Each row was made from one path, in order. Every step used is in the known rows, and no mark comes twice. Write each row's path.
In the rows, 128 means zero.
Known rows:
L -> Q -> C: [ 76 113 115 128  82 164 133  86 159  98  91 137  86 123 140 139 137 116
 158 105 181 149  91  80  99 125]
A -> N -> L: [120  97 129 121 132  87 119 119 113 141 122 119 144 163 185 158 101 100
 119 135 122 116 128 100 134 159]
G -> L -> Q -> A -> N -> D: [128 114  63 102 104 190 154 130 160 113 101  80 146 153 167 158  68 153
 154 129 155  75 117  82 141 167]
L -> G -> A -> N -> D -> Q -> C -> H: [ 68 131  41 175 124 176 115 173 127 162 119 114 129  95 119 171  73 143
 162 154 164 122  59  65 136 123]
Q -> A -> N: [133 111  87 110  90 122 111 128 134 125 137  97 125 130 160 137  76 120
 130 133 119 103 135  85 145 147]
G -> L -> P: [138 104 110 150 131 136 158  85 123 125 129 108 103 145 170 141 154 116
 139 139  91  85 100 119  90 152]
N -> A -> G -> L -> Q -> C: [ 64 130  98 139  92 230 156 102 140 117  93 138  60 144 167 110  96 159
 135 145 181  91 116  81 148 111]
P -> A -> N -> C: [119 136 107 106 121 134 101 142 132 153 154 103 146 107 172 141  78 137
 114 148 139 100 122  94 143 138]
Q -> C -> H: [ 91 118  88 169  96 147 100 142 141 140 103 142  85  81 132 135 143  82
 166 125 152 164  68  79 131 110]
P -> A -> Q: [ 89 114 117 145 132 157  79 104 140 118 149 120 132 124 153 138 105 125
 130 157 129 112 142 106 104 152]
N -> C -> H: [109 118  89 169 134 118 100 159 158 146 112 130 112  77 158 126 146 103
 135 138 164 146  63 107 149 121]
P -> L -> G: [101  92 132 140 106 149 142  64 121 150 104 110 106 161 152 149 110 118
 102 140 113  82 143 123 101 135]
L -> G -> A -> N -> C -> H: [124 117  58 155 136 135 109 174 120 152 128  83 131 102 152 112  91 114
 114 138 166  97  84  97 146 126]
D -> N -> A -> G -> L -> Q -> C -> H: [ 51 103  55 155 112 183 140 138 124 149  84 130  84 127 169 107 120 169
 174 130 196 136  80  59 151 118]
D -> N -> A -> Q -> C: [ 40  97  96 168 105 134  84 125 109 152 137 127 124 144 173 132  70 149
 143 138 153 175  85  72 140 116]
A -> Q: [ 78  95 115 167 142 123  89 102 149 104 124 127 120 142 149 139 118 102
 136 136 131 139 109 110 104 147]
Q -> A -> G: [104 110  87 145 104 167 140 119 144 136 137 133  75 111 161 109  94 144
 109 177  91 104 140  97 150 129]
G -> A -> Q -> C: [103 134 109 185 102 175  88 119 149 101 152 112  84 136 156 111  70 107
 152 144 145 127 103  97 105  92]
A -> G -> L: [111 114 117 167 142 161 147 102 134 121 117 146  81 150 174 120 117 129
 124 152  91  92 142 109 125 124]
A -> G: [ 81 100 113 159 143 137 137 107 131 145 129 158  88 121 146 128 120 127
 113 153  88 124 126 107 128 140]
N -> L -> G: [ 92  88 135 137 119 130 144  93 104 147 105 138 117 153 183 143 136 114
  85 158 119 116 132 105 120 152]
H -> C: [ 98 128 117 167 103 134 107 125 149 128 119 140 106 122 150 133 117 125
 157 113 114 154 102  71 129 129]
G -> A -> N: [153 120 110 146 132 108 104 130 126 131 163 105 134 143 150 135  69 120
 125 118 108  93 145 106 123 134]
C -> H: [108 100  94 170 136 111  98 136 141 141 113 141 115  92 133 140 157  91
 142 125 136 145  96 101 130 142]
L -> Q -> C -> H: [ 72 109  78 145  91 163 114 120 164 108  74 134  86  90 124 134 166  96
 182 103 212 159  62  75 109 130]
L -> Q -> A: [119 104  92 110  81 158 132  92 172  95 107 114 101 122 158 127 127 144
 135 125 168 111 132  92 117 149]

Write each row's path:
[115 130  91 165 162 121 109 145 150 148 161 122 161 133 146 182  52 166
 141 148 121 103 117  98 133 143] | G -> A -> N -> D -> Q
[100 122 109 118 128 209 148  84 150 107 115 130  91 139 169 119 129 167
 136 150 143  61 164  99 101 150] | P -> A -> G -> L -> Q
[ 55 106  90 140 102 187 158 104 118 141  99 138  83 159 186 114  91 192
 149 132 168 124 108  66 138 115] | D -> N -> A -> G -> L -> Q -> C
[ 89 114  79 161 154 146 130 134 124 154 141 119 158 137 138 181  61 172
 117 155 121  94 117  91 120 154] | L -> G -> A -> N -> D -> Q
[ 98 120 108 163 131 179 141 117 121 149 131 144  87 146 179 113  87 152
  95 167 109  75 152 110 166 126] | N -> A -> G -> L
[ 54 133 103 175 115 162 122 124 158 145 118 167 111 105 144 187  98 149
 156 156 137 160  70  76 128 115] | N -> D -> Q -> C
[ 92 121  52 158 139 204 188 118 154 146 136 117  86 118 178 154 100 199
 142 217  87  65  86 102 133 153] | N -> D -> Q -> A -> G -> L -> P
[ 86 103  88 129 142 168 163  96 107 173 167 124  94  95 142 132 130 153
 111 190  67  79 121 112 107 171] | L -> P -> A -> G
[147 115  84  90  85 160 131 104 160  73  95  75 117 165 178 132  99 138
 159 110 176  71 140  82 117 154] | G -> L -> Q -> A -> N
[117  94  95  94  86 138 139 121 100 139 112  88 128 158 196 136  86 123
  93 167 125  86 141  82 145 161] | Q -> A -> N -> L -> G
[ 97 133  92 140 101 216 123  91 125 114 143  84  88 133 174 130 114 121
 168 169 129  82  89  94  80 133] | G -> L -> P -> A -> Q -> C
[ 90  86 113 155 128  88 109 119 101 180 148 144 147 137 173 144  95 168
 105 127 112 150 133  90 152 139] | D -> N -> A
[ 60 111  75 183 111 156  73 143 152 112  98 121  92 101 132 127 130  71
 182 134 177 168  50  85 117 119] | A -> Q -> C -> H
[160 116 129 136 134 102 114 131 116 140 160 100 138 168 190 134  71 115
 115 142 119  86 152 111 135 136] | G -> A -> N -> L
[115 139  86 119 101 117  99 143 175 112 128 103 121 118 192 144  84 164
 137 159 175 110  96  81 149 121] | D -> Q -> A -> N -> C
[ 74 115 106 125 104 186 122  98 113 140 149  92 100 128 185 138 116 115
 144 196 133 106  81  96  97 149] | N -> L -> P -> A -> Q -> C
[ 71 112  71 138 113 182 105 135 118 149 133  85 101  97 168 133 142  93
 168 194 163 117  51  93 107 152] | N -> L -> P -> A -> Q -> C -> H
[145 121 110 129 124 169 147  85 115 140 154 102 111 128 174 140 139 140
 131 161  90  61 135 114  91 158] | G -> L -> P -> A
[ 73  86  95 143 142 151 154  99 121 141 107 135 114 169 187 118 108 197
 128 128 151 108 137  88 137 148] | D -> N -> A -> G -> L -> Q
[124 117 108 109 102 105 106 122 150 114 120 110 128 158 205 161  93 150
 134 169 156 101 137  82 139 146] | D -> Q -> A -> N -> L
[ 72 132 111 144  93 194  79 112 139 117 144 122 101 115 154 133  89 116
 149 159 145 129 112  82 105 118] | P -> A -> Q -> C
[149 117 102 115  81 183 139  88 175  73  96 101  91 150 186 119 125 147
 149 124 171  80 144  95 111 137] | G -> L -> Q -> A
[103 117  96 152 142 157 137 108 135 165 137  88 152 169 146 188  36 172
 121 162 123  54 134 112 114 139] | P -> L -> G -> A -> N -> D -> Q
[ 96  98 103 175 136 162 104 103 128 108 140 105 113 149 151 115  90 122
 105 152 128  98 133 115  94 135] | L -> G -> A -> Q
[ 59 135  63 118 120 174 141 128 119 176 154 107 141  93 133 203  83 167
 167 179 118 106  60  68 111 165] | L -> P -> A -> N -> D -> Q -> C
[ 92 101 108 119 145 160 172  99  99 181 163 119  99 116 182 133 132 150
 100 215  76  71 128 116 117 174] | N -> L -> P -> A -> G
[ 86 115 118 169  98 190 115 111 116 118 127 103  86 164 189 113  76 110
 117 176 154 107 109  96 109 105] | N -> L -> G -> A -> Q -> C
[135 125  94 147 103 191 149 115 146 114 125 122  65 139 189 100  92 146
 122 175  93  72 152  98 144 116] | Q -> A -> G -> L
[117 107 103 123 125 146 141  89 114 159 167 111 120  99 145 149 143 138
 119 163  85  90 122 110  96 171] | L -> P -> A
[ 94 105  83 153 142 176 176 102 103 164 144 118  82 137 170 120 113 157
 101 181  89  63 115 120 147 153] | N -> A -> G -> L -> P
[ 92 127 118  71  80 170 123 107 128 123 113 102 125 143 178 150 100 129
 152 135 192 104 125  66 112 150] | P -> A -> N -> L -> Q -> C
[ 72 111  92 150 160 106 115 133 146 148 124 141 166 129 139 203  88 150
 146 140 125 133  95  86 131 165] | A -> N -> D -> Q
[ 69 119  69 161 134 179 146 135 166 152 135 154 100  97 157 159  79 192
 124 207 103 114 113  89 159 139] | N -> D -> Q -> A -> G
